What can hang from each mark
Z631: Z244 Z951
Z951: Z89 Z469 Z526 Z631 Z708 Z869
Z394: Z92
Z708: Z546
Z469: Z951
Z92: Z951
Z578: Z846 Z951

Each row was made from one small tree. The marks that hang from a mark follow it in brackets, in the order of their numbers. Every link used is in the known rows. Write each row's tree.
Known rows
Z394(Z92): [-20.6 -24.8 -17.5  -4.2  35.5  -5.4 -16.2  -9.4 -27.7 -15.0 -26.6  18.4
   2.5  -9.3  -5.3  14.1 -17.7 -71.1 -24.9 -28.6   5.6  35.6]
Z631(Z244 Z951(Z89 Z469 Z526 Z708)): [-15.6 -20.2   5.3  -7.1  12.2  -7.2   0.7  -5.5  -4.8   9.6 -19.4   6.2
  51.5 -15.4 -14.5  26.1  30.1   8.1 -47.9 -19.2  19.6  19.9]
Z578(Z951(Z526 Z708(Z546) Z869)): [ -5.7 -26.6  17.3  -6.7  -7.2   7.0  -2.1 -21.9   4.2 -11.4 -30.1  16.1
  52.5 -26.4   7.6   0.2  28.6 -22.8 -18.8 -28.5  -0.3  45.4]
Z92(Z951(Z89 Z631)): [ -9.2 -11.3  -9.4 -19.1  19.4   5.2  -5.6 -26.8 -16.3 -22.8 -23.4  25.6
   9.1 -18.1 -11.5  27.9 -12.7 -14.9 -30.3 -57.7   8.0  21.4]
Z631(Z244 Z951): [-22.1 -34.6 -17.1 -19.4  35.0   6.3  -2.3  -9.8 -36.5  19.2 -21.1  -1.0
  12.3 -14.5 -31.3  29.1  13.3 -64.6 -41.1 -31.8  12.8  27.1]
Z394(Z92(Z951(Z469 Z708))): [-24.6 -10.4   1.1   0.9  18.2 -15.3 -16.4  -5.7  -1.8 -26.3 -18.4  56.9
  25.5 -12.2  -8.7  30.5  -8.5 -43.5 -27.6 -37.8  18.4  27.3]
Z394(Z92(Z951(Z89 Z526 Z708))): [ -9.6 -13.9   4.7  -5.0  13.9 -12.5 -12.2 -24.9   3.3 -35.4 -13.7  32.4
  29.2 -11.9   3.4  33.1  -4.4 -12.7 -30.7 -27.0  10.4  35.2]
Z394(Z92(Z951(Z631 Z708 Z869))): [ -2.1  -7.1   8.3  -2.2   9.1 -10.0 -12.3 -14.8  -3.6 -32.3  -4.1  45.0
  15.7  -3.7   3.8  21.3   8.4 -15.8 -34.5 -37.1  18.9  18.8]
Z631(Z951(Z89 Z526 Z708 Z869)): [ -3.5 -20.1   7.0  -3.2   9.8  -4.0   1.3 -20.2  -2.6  -3.4 -14.8   4.9
  34.2  -3.3  10.1  15.1  36.6   7.2 -33.2 -17.0   3.7  28.5]
Z631(Z951(Z89 Z469 Z526 Z869)): [-13.3  -8.3  -1.3 -15.3  15.4  -2.5   1.5 -11.9   0.7   7.2 -21.6  16.4
  34.2  -3.3   8.0  12.1  21.0   6.9 -31.5 -23.7  15.3  22.1]
Z951(Z631): [-12.1 -14.7  -9.1  -6.4  27.5  13.3  -5.1  -4.2 -26.1 -15.0 -25.8  16.1
   8.5 -14.8 -15.8  11.9  -2.1 -41.2 -32.5 -49.8   6.4  31.5]
Z92(Z951): [-25.6 -19.2 -11.0 -16.6  28.3  12.0  -5.0 -22.2 -22.3 -18.8 -23.4  35.5
   7.9 -16.5 -18.3  30.1  -6.3 -68.9 -22.3 -57.6   3.8  38.6]
Z578(Z846 Z951(Z89 Z469 Z526 Z708)): [ -6.8  -7.1  24.2  -0.3   3.6  -8.7  -5.9  -9.5   8.2  -6.7 -38.6  26.5
  49.8 -31.8  -5.9  11.6 -10.5  -4.6 -21.9 -35.4  -2.9  26.8]
Z469(Z951(Z89)): [-12.7 -26.4  -5.2 -10.6  15.7  -2.2 -10.9 -18.4 -24.9 -12.8 -36.9   3.7
  12.9 -24.3  -9.5  27.2 -13.3 -32.8 -10.0 -34.6 -12.3  32.3]
Z578(Z846 Z951(Z89 Z469 Z869)): [ -9.3  -7.2   3.3 -19.2  11.3 -14.8  -1.3 -27.8  -7.5   0.3 -40.0  24.6
  23.2 -25.9   1.7  -1.0 -19.7 -19.2  -8.9 -38.5  -2.6   8.7]
Z469(Z951(Z89 Z526 Z631 Z869)): [  4.6  -8.1  13.7 -10.8   0.4   2.6  -2.7 -11.3  -0.8 -17.4 -24.6   8.3
  28.4 -13.5   7.0  16.2  12.6  25.8 -21.6 -31.2   1.4  29.1]
Z92(Z951(Z469 Z631 Z708 Z869)): [-11.8   2.8  14.3  -1.4   4.2  -0.8  -1.1  -9.0   3.1 -23.7 -13.4  57.2
  31.1 -11.0  -5.8  18.0  23.7  -0.9 -34.0 -54.3  19.8  15.6]
Z469(Z951(Z526 Z631)): [ -4.8 -13.7  14.4  -1.2  11.8  18.0  -9.5  13.1  -6.3 -13.9 -30.2  16.3
  30.6 -17.7 -16.7  29.5   4.2 -17.9 -28.3 -40.3   3.9  44.5]
Z951(Z89 Z469 Z526 Z708): [-16.5  -4.6   7.8   1.3   9.0  -5.6  -1.0  -9.8   2.3 -23.4 -27.9  23.2
  45.7 -20.5   1.1   9.4  16.1   5.3 -29.0 -32.9   3.8  34.9]
Z951(Z469 Z631 Z708(Z546) Z869): [ -2.4  -2.6   8.4   3.9   0.3   0.8  -5.4   5.1   5.4 -17.9 -20.0  29.7
  45.5 -17.4   5.2  -6.9  37.7  11.9 -27.8 -34.7  17.1  21.1]
Z92(Z951(Z89 Z631 Z708)): [ -6.2 -11.4   2.8  -4.6   8.6   0.6  -6.9 -23.3 -10.8 -31.5 -18.5  28.0
  21.6 -20.5 -10.3  29.0   1.5  -1.3 -34.6 -54.3   5.6  19.7]
Z469(Z951(Z631 Z708 Z869)): [  0.3 -14.7  19.9   6.5  -2.7   0.9  -6.9   2.1 -10.6 -18.8 -19.5  21.4
  25.2 -14.9  -6.0  18.9  21.4  -5.3 -20.1 -35.8  -1.0  24.9]
Z394(Z92(Z951(Z89 Z469 Z526 Z631))): [-10.0   5.6   0.7 -12.7  16.4  -8.2 -12.6  -7.4  12.7 -26.4 -17.8  46.0
  31.5  -9.6   1.0  29.4 -16.5  13.2 -38.3 -39.7  29.3  21.2]

Which tree is each row?
[ -0.1 -12.1  11.4  -6.7   6.3   7.0  -8.5  -1.8  -4.7 -18.7 -30.7   7.2
  28.5 -21.1  -6.6  27.2  -2.2  10.5 -26.0 -35.6  -1.5  36.0]
Z469(Z951(Z89 Z526 Z631))
[ -8.5 -23.2  -9.6  -6.5  14.0 -15.3 -19.3 -24.6  -2.6 -31.0 -18.5  25.0
  28.1 -17.9   5.8  25.7  -2.6 -20.3 -22.7 -25.9   8.8  27.2]
Z394(Z92(Z951(Z89 Z708(Z546))))
[  5.6  -9.6  11.5 -13.3   2.0  -5.2   8.9 -24.1  -8.4 -22.3 -11.1   0.3
  40.2 -16.5   2.8   3.4  40.1  34.9 -42.8 -25.7  13.1  20.2]
Z951(Z89 Z526 Z631(Z244) Z708 Z869)
[-12.7  -9.8  15.1  -7.2   4.4   7.7   8.2 -23.2   1.3 -31.2 -11.2  42.0
  33.8  -9.5   2.0  20.9  31.9 -25.1 -27.1 -41.3   8.5  45.1]
Z92(Z951(Z526 Z708 Z869))
[-16.8 -33.7 -22.5 -24.3  30.1  -2.5  -3.1 -24.8 -36.9  17.7 -21.8 -12.3
  12.8 -14.4 -19.9  28.5   6.9 -38.3 -39.9 -27.3   8.8  17.1]
Z631(Z244 Z951(Z89))
[ -8.2 -11.4   0.1  -7.5  11.1 -10.2  -0.4 -10.7 -15.2 -12.9 -22.6  11.6
  36.1 -26.6 -16.0  11.8  15.9  16.1 -41.2 -38.4  16.5   7.6]
Z951(Z89 Z469 Z631(Z244) Z708)
[-17.6  -1.0  11.1   1.7  11.0   4.3  -6.8   1.0   0.1 -23.4 -19.3  54.3
  31.0 -19.0 -18.6  27.0   6.8 -16.1 -37.3 -58.3  18.1  23.9]
Z92(Z951(Z469 Z631 Z708))
[-16.3  -3.2  16.3   2.0   6.9  -0.2   4.7  -4.8   4.1 -20.2 -19.6  35.8
  46.3 -11.0   4.5  -0.4  35.0  -8.2 -27.8 -31.2   9.3  39.0]
Z951(Z469 Z526 Z708 Z869)
[ -1.0   4.7  24.2 -11.1   5.7   3.7  -1.1   2.6  11.8   0.7 -30.7  36.6
  39.1 -19.5  -3.5   1.1  -2.5  -5.3 -26.6 -45.1  15.2  20.1]
Z578(Z846 Z951(Z469 Z526 Z631 Z869))
[  4.9 -15.2  27.8  -3.6  -6.3   3.2   2.1   1.5  -4.1 -13.7 -14.1   9.2
  45.3 -16.7 -11.8  22.5  41.4  13.6 -35.4 -25.7  12.5  30.3]
Z469(Z951(Z526 Z631(Z244) Z708 Z869))
[  3.1 -15.6  -0.4 -14.7   5.9 -10.4   6.2 -29.5 -21.8 -17.8 -13.5  -1.4
  25.5 -17.6  -2.3   2.1  30.7  16.9 -37.6 -31.4   8.2   7.7]
Z951(Z89 Z631(Z244) Z708 Z869)
[  6.0  -8.4  12.1 -13.3  12.6   6.3  -6.1 -12.1  -2.2  -6.4 -35.4   8.5
  28.4 -27.6  -8.5  13.6 -23.2  -7.4 -28.9 -43.9   0.5  24.0]
Z578(Z846 Z951(Z89 Z526 Z631))
[  4.2 -13.9  23.5   7.2  -2.8   1.2  -8.7   1.1   3.1 -27.7 -24.3   8.5
  39.2 -21.0  -4.2  27.2  12.4  24.0 -28.7 -32.2  -3.5  35.6]
Z469(Z951(Z89 Z526 Z631 Z708))
[-12.5 -24.6  -3.4 -24.4  23.8   7.6   7.2 -15.2 -20.3  15.5 -12.4   1.1
  27.3  -4.2 -11.2  19.6  38.1 -32.1 -43.7 -20.7  20.3  33.1]
Z631(Z244 Z951(Z526 Z869))
[ -3.2  -4.4   5.0 -13.0   2.3 -16.7   4.5 -19.6 -12.7 -14.5 -16.8  13.7
  37.1 -19.5  -1.7   0.7  29.7  32.6 -37.4 -33.2  17.9   0.5]
Z951(Z89 Z469 Z631(Z244) Z708 Z869)
[  1.8 -12.7   4.2 -11.7   4.3  -3.7  -6.9 -15.4 -14.7 -14.4 -27.3   6.7
  12.7 -15.5   1.8  15.6   3.4   8.8 -16.0 -35.4  -4.9  16.6]
Z469(Z951(Z89 Z631 Z869))
[  1.0  -8.8  -2.7 -28.1  12.8   1.3   8.6 -26.5 -14.9 -12.6 -15.1  -3.0
  28.7 -14.1   0.3   3.8  27.3  22.1 -41.4 -30.4  17.0  19.0]
Z951(Z89 Z526 Z631(Z244) Z869)
[-12.9 -19.3  -4.4 -13.7   9.2 -18.2   2.1 -19.5 -15.4  13.0 -14.7   6.4
  35.5 -11.1  -4.2  14.9  34.3   5.8 -38.4 -18.4  16.5   2.9]
Z631(Z244 Z951(Z89 Z469 Z708 Z869))
[-21.7  -1.0  -0.7 -10.6  21.6  10.1  -7.1  -2.2  -6.4 -16.4 -24.0  50.8
  22.6 -17.9 -20.5  28.2  -6.8 -30.2 -34.6 -63.7  20.6  24.7]
Z92(Z951(Z469 Z631))
[ -7.0  -9.3  -3.7 -23.5  16.7 -10.7  -5.5 -36.7   0.4 -29.0 -13.6  32.6
  17.7  -3.1  17.6  20.5  -0.7 -11.3 -24.5 -25.6  13.8  29.6]
Z394(Z92(Z951(Z89 Z526 Z869)))
[ -2.8 -18.0  -6.5 -11.5   4.5 -21.0 -12.7 -34.6   2.2 -32.8 -13.5  27.9
  28.6 -13.9  19.1  13.9  12.6  -4.2 -17.2 -20.7  11.1  21.4]
Z394(Z92(Z951(Z89 Z708(Z546) Z869)))
[ -2.3 -24.5   3.4 -15.3   9.3  -7.0   7.0 -24.3 -12.1   5.8  -9.8  -5.4
  38.7  -7.4  -0.7  17.6  46.3   8.9 -43.4 -11.9  13.2  20.5]
Z631(Z244 Z951(Z89 Z526 Z708 Z869))
[ -2.1 -10.5   7.2   2.0   9.0   0.6  -0.7 -10.2 -15.6 -23.2 -15.2  20.5
  21.6  -9.7  -1.2   0.6  26.4 -12.5 -30.1 -41.1   3.9  25.3]
Z951(Z631 Z708 Z869)
[ -1.5 -14.7  -0.2   1.8  13.7  -2.8  -6.0 -15.8 -18.8 -26.2 -23.8   8.1
  20.4 -18.2  -5.8  10.9   6.4  -1.5 -33.5 -41.4  -3.6  21.1]
Z951(Z89 Z631 Z708)
[-15.2 -15.9   6.3  -8.1  11.5   1.3   3.0 -28.5 -11.2 -26.9 -14.4  41.7
  19.0 -11.9  -2.0  19.0  21.0 -40.7 -21.5 -46.0   2.4  33.6]
Z92(Z951(Z708 Z869))
